Known rows, with every step that occurs
nifat > ribon > vimor > fupu: [-1.99  0.65 -0.24 -2.31  2.70 -3.85  1.57  0.60  0.99  0.50  0.10  4.92
  1.41  0.62 -2.97 -2.08 -1.80 -0.46  5.16  0.63 -0.38  0.48 -1.45 -2.40
 -2.92 -2.21  3.80]
kuded > vimor > fupu > reme: [-0.03  0.70 -0.99 -4.27  3.38 -0.20 -1.14  1.11  0.90 -2.07  2.06  1.22
  3.59  2.70  1.18  0.65 -0.92  0.77  6.84  0.25  0.01  0.15  1.47  0.53
 -1.97 -3.41  4.60]
ririset > vimor > ribon > nifat > liro: [ 3.14 -1.83  0.02 -1.92  1.61  0.31  2.36  0.04 -4.47  1.65  2.84  4.13
 -0.28 -1.65  2.13  0.48 -1.27 -2.22  5.19  3.39 -4.36 -1.95 -4.64  0.82
 -4.33 -2.25  0.37]
ribon > vimor: [-0.11 -1.64  2.24 -1.35  0.02 -1.09  1.14 -0.24  0.72  0.07 -1.61  1.45
 -0.95  1.83 -3.03  0.08 -1.28  0.36  0.64  1.46 -1.82  0.62 -0.30 -1.11
 -2.42 -1.12  1.43]
liro > nifat: [ 0.46 -0.50 -1.45 -0.33  0.86 -0.05 -1.55 -0.67 -2.11 -0.19  0.81  0.85
  1.13 -0.74 -1.98 -0.81 -1.77  0.44  0.23 -1.63  0.58 -1.87 -0.47  3.35
 -0.27 -1.59 -0.81]
ririset > vimor > liro > nifat: [ 2.35 -1.09 -0.56 -1.15  0.67 -0.48  0.02 -1.94 -5.59 -0.34  2.06  4.18
  0.42 -0.61 -0.97 -2.51 -2.57 -2.77  1.59  1.06 -2.50 -2.22 -0.31  2.07
 -1.32 -0.59 -1.19]
ribon > vimor > fupu > reme: [ 0.78 -2.09  1.34 -5.44  1.93 -2.14  0.33  0.14  0.65  0.27 -1.19  3.60
  0.93  1.78 -2.58  0.23 -2.00  0.79  5.98  0.40 -3.04  0.58  0.91 -1.19
 -3.77 -3.59  4.75]
ribon > nifat > liro > vimor: [ 1.57 -0.56  1.08 -0.67  0.77  1.52  2.21 -0.55 -1.09  0.48  2.22  1.97
 -0.44  0.92 -0.33  2.03  0.58  1.64  2.69  1.38 -0.53 -0.19 -2.22  1.34
 -4.64 -3.20  1.35]
kuded > vimor: [-0.91  1.18 -0.11 -0.20  1.35  0.50 -0.52  0.73  1.04 -2.40  1.42 -0.97
  1.82  2.51  0.74  0.37  0.17  0.66  1.54  1.12  1.38  0.21  0.34  0.41
 -0.86 -0.88  1.36]
nifat > ribon > vimor: [-1.72 -0.77  2.27  0.85  1.97 -3.63  1.75 -1.36  0.52  0.96 -1.69  2.77
  0.93  0.37 -4.07 -1.57 -0.85  0.38  1.02  1.74 -0.13  1.37 -0.98 -3.10
 -4.39 -1.77  1.97]
kuded > nifat > liro > vimor: [ 0.77  1.53 -1.20  0.40  2.18  2.23  2.34 -1.99  0.06  2.10  2.23  0.09
 -0.01  1.47  1.75  2.38  0.75  1.09  4.98  1.71  1.50  0.04 -2.22 -0.01
 -2.75 -2.88  1.60]
reme > fupu: [-0.13  0.64 -0.77 -0.32 -0.85  0.55 -0.74  2.86  2.04 -1.33  1.00 -0.07
  0.84  1.03  1.67 -1.32 -0.87  0.92  1.81 -1.33 -0.77  0.98  0.55  1.26
 -0.13 -0.20  1.27]
ribon > nifat > gaso: [ 0.59 -2.08  1.83 -0.26  0.02  1.46  3.22  0.17 -1.57 -0.46  0.41  1.72
  2.09 -2.46 -1.18 -1.80  1.80  1.72 -0.53  0.68 -0.08 -0.41 -3.69  2.79
 -2.39 -0.36  0.63]
vimor > ririset: [ 1.78  1.60 -1.55  0.68 -0.91  0.31 -0.58  1.92 -3.02  1.01  0.53  2.22
 -0.24  0.61  0.26  0.22  0.18 -1.17 -0.33  2.81 -1.80  0.00 -0.29 -0.25
  1.25  0.48  0.55]
kuded > nifat > ribon: [ 0.01  1.05 -1.18  1.70  2.19 -0.45  1.21 -2.35  0.54  1.55  0.88  1.61
  1.54 -1.60  1.67 -1.51  1.60  0.06  2.95  1.01  2.30  0.52 -2.16 -1.12
 -1.32 -1.17  1.41]
ririset > vimor > kuded > nifat: [ 3.33 -2.42 -2.10 -2.25  0.63  2.66  0.72 -1.34 -2.67 -0.22  2.63  1.58
 -0.14  1.74  4.12 -0.73  0.13 -1.82  4.43  2.36 -3.53 -0.60 -1.03 -0.90
 -2.60 -0.75 -1.25]
nifat > liro: [ 0.21  1.51  0.32  0.95  2.12 -1.18  1.00 -0.06 -0.55  0.72  1.31  0.47
  1.38 -0.58  0.81  1.92 -0.21 -0.91  1.05  0.41  0.69 -0.43 -1.54 -0.27
 -2.54 -0.89  0.86]
nifat > kuded > vimor > ririset: [ 0.72  3.43 -3.10  2.75  0.34  1.29  0.80  2.89 -1.44 -3.64  0.59  0.04
  2.59  2.12 -0.11  1.10 -0.07  0.14  3.60  3.29  0.10 -0.33 -0.67 -1.47
 -0.73 -1.24  2.77]
ririset > vimor: [ 0.02 -1.81  0.77  0.38 -0.80  0.72  1.62 -1.07 -2.66 -0.53  0.07  1.60
 -1.42 -0.05 -0.24  0.19 -2.12 -1.95  1.03  2.90 -1.44 -0.93 -0.13 -1.78
 -3.02  1.15 -1.86]
liro > vimor: [-0.70 -0.14 -0.40 -0.04 -0.34  1.67  0.62 -0.65 -0.18  0.57  0.29 -0.66
 -1.25  2.34 -1.53  0.05 -0.35  1.60  1.24  0.80  0.46  0.59  0.99 -0.78
 -0.62 -1.45 -0.06]
kuded > nifat: [ 1.17  0.34 -1.29 -0.48  0.23  1.83  0.54 -1.27  1.02  0.84  0.73  0.35
 -0.24 -0.38  2.82  0.09  1.15  0.23  2.56  0.54  0.50 -0.05 -1.35  0.73
  0.55 -0.47  0.96]
gaso > nifat > liro > vimor > ribon: [ 0.19  0.72 -1.90 -2.22  1.92 -1.20 -0.52  0.03 -3.01  2.18  2.28  1.67
  4.87 -0.33 -1.95 -0.12 -0.54 -0.14  5.10  1.00 -1.35 -0.44 -2.60 -0.20
 -3.07 -4.75 -0.10]
vimor > liro: [ 1.97  0.85  0.20 -1.30  0.52 -1.16  0.01 -0.01 -0.90  0.16  1.51  2.01
  0.62  0.01  1.25 -2.13  1.72 -1.23  0.19 -0.20 -1.70  0.66  0.64  0.56
  1.98 -0.33  1.25]
ririset > vimor > liro: [ 2.08 -0.75  1.15 -0.80 -0.30 -0.29  1.65 -1.07 -3.40  0.04  1.24  3.55
 -0.77  0.05  1.15 -2.02 -0.52 -3.19  1.14  2.64 -3.16 -0.48  0.21 -1.20
 -0.97  0.87 -0.49]
ribon > vimor > liro > nifat: [ 2.16 -1.12  0.88 -2.95  1.12 -2.59 -0.31 -1.07 -2.06  0.01  0.32  4.08
  0.91  1.09 -3.73 -2.72 -1.48 -0.36  1.43 -0.44 -2.82 -0.42 -0.29  2.53
 -1.14 -3.12  2.04]
nifat > ribon: [-1.49  0.82  0.04  2.04  1.94 -2.18  0.55 -0.88 -0.25  0.69  0.05  1.61
  1.63 -1.41 -1.05 -1.54  0.38 -0.11  0.39  0.29  1.70  0.61 -0.67 -1.96
 -1.72 -0.55  0.55]
liro > nifat > gaso: [-1.22 -0.43 -0.70  1.01  2.00  0.24  0.85 -0.61 -3.46  0.16  0.58  0.65
  3.74 -2.14 -3.84 -2.39 -1.13  1.16 -0.67 -1.10  2.37 -1.86 -2.71  3.55
 -1.35 -0.89 -0.41]

Rows
[ 1.48  1.70 -1.59 -1.94  2.67 -0.39 -2.11 -0.12 -1.79 -2.21  3.47  1.61
  3.44  1.67 -0.05 -2.40 -0.13 -0.23  2.15 -0.64  0.29 -0.87  0.52  4.11
  0.80 -2.75  1.99]  kuded > vimor > liro > nifat
[ 0.29  1.55 -1.96 -1.23  2.96 -0.18  0.94  0.38 -1.73  3.33  2.31 -0.07
  0.74  1.80  0.14  0.53 -0.45  0.51  5.10  0.98 -1.09 -0.04 -1.84 -0.70
 -0.84 -4.20  1.70]  nifat > liro > vimor > ribon
[ 1.88 -0.78  2.50 -2.73  0.36 -2.52  1.14 -0.12 -0.05  0.52 -0.27  3.37
 -0.29  1.72 -1.59 -2.07  0.48 -0.93  1.29  1.28 -3.64  1.03  0.34 -0.54
 -0.91 -1.76  2.80]  ribon > vimor > liro
[ 1.29 -1.72 -0.33 -2.13  1.27  0.92  2.19  1.18 -2.57  1.52  1.14  1.86
  2.29 -2.57  0.04 -3.49  2.00  1.39  2.22  0.77 -2.25 -0.51 -5.22  2.99
  0.13 -2.01  1.60]  vimor > ribon > nifat > gaso
[-0.01  0.62  0.32 -0.06  1.05 -2.33 -0.54 -0.29 -2.00 -0.48  1.41  2.43
  5.70 -2.43 -1.58  1.38 -0.32 -1.35  1.00  0.62  0.53 -0.65 -1.96  0.32
 -4.79 -1.52 -1.10]  gaso > nifat > liro
[-1.36  0.90 -1.81  1.08 -0.29 -0.10 -0.36  0.93  0.43 -5.97  0.02 -0.21
  6.92 -0.61 -2.60  0.17 -0.21  0.59  3.81  0.60  1.27 -0.53 -0.78 -0.71
 -4.31 -2.30  0.48]  gaso > nifat > kuded > vimor
[ 0.81  0.48 -0.56 -0.54  2.43 -0.86  0.92 -0.61 -4.13  0.28  1.99  2.50
  4.47 -2.26 -2.57 -4.48  0.60  0.12 -0.39 -1.34  0.69 -1.40 -2.14  4.08
  0.54 -1.37  0.65]  vimor > liro > nifat > gaso
[-1.32  1.85 -1.76  2.06  1.08  1.17  1.26  1.04  1.75 -4.78 -0.12 -2.03
  2.98  1.39 -0.36  0.70 -0.25  1.29  3.79  0.57  1.66 -0.32 -0.34 -1.24
 -1.83 -1.73  2.22]  nifat > kuded > vimor
[ 1.40  2.92 -1.43  1.50  1.01  0.53  1.09  1.39 -3.82  2.31  2.15  2.09
  0.07  2.49 -0.50  2.37 -0.56 -0.25  1.95  3.90 -0.58 -0.10 -1.05 -1.39
 -2.05 -1.99  1.52]  nifat > liro > vimor > ririset
[-0.17  0.20 -0.45  0.71  1.43  2.15  3.23 -1.12 -0.28  1.40  0.53 -0.10
  2.35 -1.88  0.87 -1.67  1.88  0.94  1.63  1.27  2.26 -0.43 -3.67  1.20
 -0.22 -0.04  0.94]  kuded > nifat > gaso
[ 1.76  0.09  0.82 -0.78 -0.80 -1.05  0.75  1.89 -2.18  1.16 -1.06  3.49
 -1.03  2.37 -2.71  0.42 -1.02 -0.75  0.53  4.21 -3.37  0.52 -0.62 -1.42
 -1.34 -0.67  1.99]  ribon > vimor > ririset
[ 1.34 -0.54 -1.61 -2.26  1.84 -0.84 -1.75  0.27 -3.19 -0.60  3.23  1.59
  5.74  1.87 -1.52  0.57  0.83  0.12  3.17 -0.08 -2.06  0.41 -0.57 -0.54
 -5.79 -4.47 -1.29]  gaso > nifat > liro > vimor > kuded
[-0.46 -0.19 -1.41  1.39 -1.37 -0.64  0.09  0.15 -0.71 -3.71 -1.44  0.79
  5.31 -3.16 -3.42 -0.26 -0.38 -0.10  2.32 -0.43 -0.02 -0.89 -1.02 -1.32
 -3.20 -1.37 -1.21]  gaso > nifat > kuded
[ 1.06 -0.24 -3.14 -0.79  3.01  1.22  0.38 -2.01 -0.41  1.16  2.81  1.10
  1.87  2.70  1.73 -2.47  2.26  1.73  4.91  0.65 -0.29  1.75 -0.65 -1.83
 -2.25 -4.11  0.93]  liro > vimor > kuded > nifat > ribon
[ 0.07 -0.05  1.02  0.43 -0.43 -4.33 -0.38  0.51 -3.75  0.73 -1.06  7.00
  4.76 -1.00 -5.86 -1.87 -0.78 -1.44  0.85  4.67 -2.17  0.77 -2.02 -2.90
 -5.71 -1.75  0.88]  gaso > nifat > ribon > vimor > ririset
[-0.11  1.30 -2.18 -2.30  2.38  0.31 -1.24  1.55  0.07 -0.13  2.23 -0.96
  2.26  2.49  1.92 -1.15  0.23  0.37  4.18  1.09 -0.97 -0.02 -1.18  0.78
  1.70 -2.67  2.35]  kuded > vimor > ribon
[ 1.31 -1.26 -1.90 -2.30  0.66  1.46 -0.93  0.26 -1.11 -0.33  2.07 -0.60
  0.24  4.25 -0.06 -1.01  0.93  1.63  1.99 -0.63 -2.42  0.93  1.42 -0.89
 -1.10 -3.08 -0.26]  liro > vimor > kuded
[ 0.91 -1.19 -1.17 -1.44  0.24  0.36  0.89 -0.26 -3.61  1.62  0.70  1.55
 -1.07 -0.28  0.93 -1.27 -2.21 -2.08  3.56  2.95 -3.50 -1.07 -1.57 -1.30
 -0.38 -0.49 -0.99]  ririset > vimor > ribon
[ 2.79 -2.58 -1.63 -0.69 -1.12  1.85  3.17  0.20 -3.35 -1.65 -0.08  2.51
 -0.53 -2.41  0.46 -0.99 -1.59 -0.61  6.42  2.44 -4.69 -2.01 -3.80 -0.80
 -2.70 -2.01  0.18]  ririset > vimor > ribon > nifat > kuded
[ 3.40  0.67 -2.60 -1.63  3.81  0.77  0.24 -0.13 -0.52  0.93  3.81  0.56
  2.61  1.22  4.97  0.97  2.37 -0.74  4.54 -0.14 -1.52  0.29 -2.32  0.50
 -2.19 -2.99  1.54]  vimor > kuded > nifat > liro
[ 2.96 -3.19 -0.16 -2.84 -0.59  1.53  1.43 -0.15 -3.87  0.95  1.30  3.45
 -1.65 -0.98  1.56 -1.33 -1.23 -1.40  4.14  2.99 -5.32 -1.39 -3.07  1.11
 -1.77 -1.21 -0.54]  ririset > vimor > ribon > nifat
[ 0.93  2.80 -1.50  0.36  0.59  0.92 -0.92  2.59 -2.11 -1.16  1.92  1.12
  1.41  3.15  1.14  0.66  0.41 -0.56  1.20  4.00 -0.54  0.21 -0.25  0.18
  0.33 -0.42  2.15]  kuded > vimor > ririset
[ 2.39 -0.43  1.31 -0.45  1.21 -0.05  1.62 -0.04 -0.89 -0.01  1.98  2.58
  0.83 -1.18  1.38  1.80  0.78  0.00  1.87  0.89 -1.02 -0.71 -3.02  2.14
 -3.67 -1.73  1.33]  ribon > nifat > liro
[-0.50  0.54 -2.53 -2.89  1.90 -0.93 -1.09  1.18  0.08 -5.90  0.48  1.87
  8.75 -0.52 -2.12  0.20 -1.27  1.03  9.13 -0.29  0.17 -0.69  0.28 -0.74
 -5.38 -4.62  3.49]  gaso > nifat > kuded > vimor > fupu > reme
[ 2.57  3.20 -2.79  1.04  1.45  2.34  1.68  0.04 -3.05  3.08  2.86  2.36
 -0.15  2.08  2.03  2.40  0.73 -0.12  4.85  4.72  0.00 -0.11 -2.40 -0.44
 -1.71 -2.33  2.35]  kuded > nifat > liro > vimor > ririset
[ 0.23 -2.68  0.72 -2.38  1.92 -4.70 -1.40 -0.38 -1.55 -0.86  0.23  4.78
  6.46  0.46 -4.63 -3.19  0.24 -0.27  1.88  0.72 -3.03  1.55 -1.20 -2.75
 -7.13 -3.67 -0.10]  gaso > nifat > ribon > vimor > kuded
[ 1.95 -0.40 -0.78 -0.79  0.97 -2.08  1.24 -0.82 -1.57 -2.53 -0.90  3.11
  2.05 -0.03 -4.94 -2.35 -1.76  0.22  3.77 -1.06 -2.49 -1.24 -0.68  0.92
 -1.90 -3.98  2.75]  ribon > vimor > liro > nifat > kuded
[-2.19 -0.28  0.00 -3.42  1.55 -4.75 -0.04  0.44 -0.42 -0.74 -0.09  6.35
  5.46 -1.32 -5.22 -2.73 -1.79 -1.04  5.32  0.69 -0.83  0.38 -1.91 -1.80
 -5.35 -2.78  2.01]  gaso > nifat > ribon > vimor > fupu
[ 1.62 -2.45 -1.33 -1.07  1.69  2.96  3.33 -1.14 -3.73  0.30  2.14  1.46
  2.33  0.15  2.30 -2.46  1.05 -0.92  3.41  2.84 -1.92 -0.54 -3.19 -0.60
 -3.69 -0.20 -1.04]  ririset > vimor > kuded > nifat > gaso
[ 0.60 -2.13 -1.16 -1.71  3.77 -3.63 -1.10 -0.88 -2.26 -0.26  1.02  3.76
  3.43  1.83 -4.31 -3.39 -1.47  0.61  2.16 -1.15 -2.01  0.18 -0.89  0.10
 -4.79 -4.83  1.20]  liro > nifat > ribon > vimor > kuded
[ 1.74 -1.58 -2.00 -0.04  2.57  0.29  1.27 -2.49 -2.92  0.41  2.47  3.07
  1.56  0.36  3.33 -2.25  0.40 -1.68  4.75  2.69 -1.90  0.30 -1.74 -2.90
 -4.37 -1.16 -0.53]  ririset > vimor > kuded > nifat > ribon
[ 0.83 -0.15 -0.73  0.63 -0.02  2.44  1.81  0.98  1.47 -5.60  0.70 -0.14
  2.32  0.69  0.27  0.76  0.88  2.16  4.37  0.71  0.05 -0.44 -1.81  1.24
 -3.20 -2.40  2.68]  ribon > nifat > kuded > vimor
[ 1.89 -0.32 -1.22 -3.75  1.57  1.37 -0.74  1.69 -0.24 -1.02  2.80  0.92
  1.49  1.57  2.47 -1.20  1.07  1.20  4.67  1.19 -2.54 -0.05 -2.69  3.18
  0.08 -3.50  2.88]  kuded > vimor > ribon > nifat
[ 0.34  0.35  2.41 -0.52  2.39 -4.56  1.79 -1.43 -0.27  1.09 -0.11  4.98
  1.58  0.41 -2.65 -3.78  0.78 -0.67  1.29  1.50 -1.82  1.76 -0.43 -2.65
 -2.60 -2.01  3.10]  nifat > ribon > vimor > liro
[ 1.41 -3.16  0.55 -1.73  0.47  1.47  3.75  0.13 -5.15  1.22  1.32  3.39
  0.85 -2.63 -0.14 -3.07 -0.29 -0.25  3.26  3.52 -3.59 -1.60 -5.24  1.29
 -2.88 -0.80 -0.30]  ririset > vimor > ribon > nifat > gaso
[ 1.34  1.75 -0.94  0.40  2.51  0.68  1.58 -1.23  0.40  1.44  2.13  0.60
  1.12 -0.47  3.42  2.08  1.14 -0.89  3.97  1.17  1.34 -0.41 -2.80  0.48
 -2.02 -1.35  1.79]  kuded > nifat > liro
[ 0.45  1.29 -3.13 -2.64  0.95  1.98  1.63  2.96  1.80 -5.98  2.08  1.75
  2.77  0.74  1.24  0.07  0.04  1.19  8.37 -0.37 -0.33 -1.22 -2.12  1.85
 -1.72 -2.93  4.69]  ribon > nifat > kuded > vimor > fupu
[ 2.65 -1.17 -3.25 -2.82  1.16  3.46 -0.29 -0.92 -0.25  0.53  2.59 -0.47
 -0.21  4.18  2.70 -0.74  2.02  1.76  4.70  0.25 -1.81  1.19  0.18  0.06
 -0.45 -3.66  0.54]  liro > vimor > kuded > nifat
[ 2.81 -1.61 -1.15 -3.45  0.01  0.62 -0.12  0.86 -1.26  1.23  1.39  1.95
 -0.38 -1.07  1.75 -1.60  1.07  0.68  3.38  0.18 -3.96 -0.22 -2.84  2.65
  1.08 -2.56  1.33]  vimor > ribon > nifat
[ 1.27  1.80 -1.32  0.54 -0.29 -0.50 -0.38  1.22 -5.23  1.15  2.22  3.75
  4.00  0.41 -2.82  1.81 -0.48 -0.98  1.90  3.94 -0.90 -0.38 -1.65 -0.79
 -4.53 -2.36 -0.37]  gaso > nifat > liro > vimor > ririset
[ 0.12  0.16 -3.08  2.09  0.62  0.22  0.13 -0.51 -1.61 -3.09 -0.77 -0.32
  2.43 -1.90 -3.27 -0.36 -2.18  1.04  2.74 -2.07  1.12 -2.28 -0.96  1.56
 -1.30 -2.50 -0.01]  liro > nifat > kuded
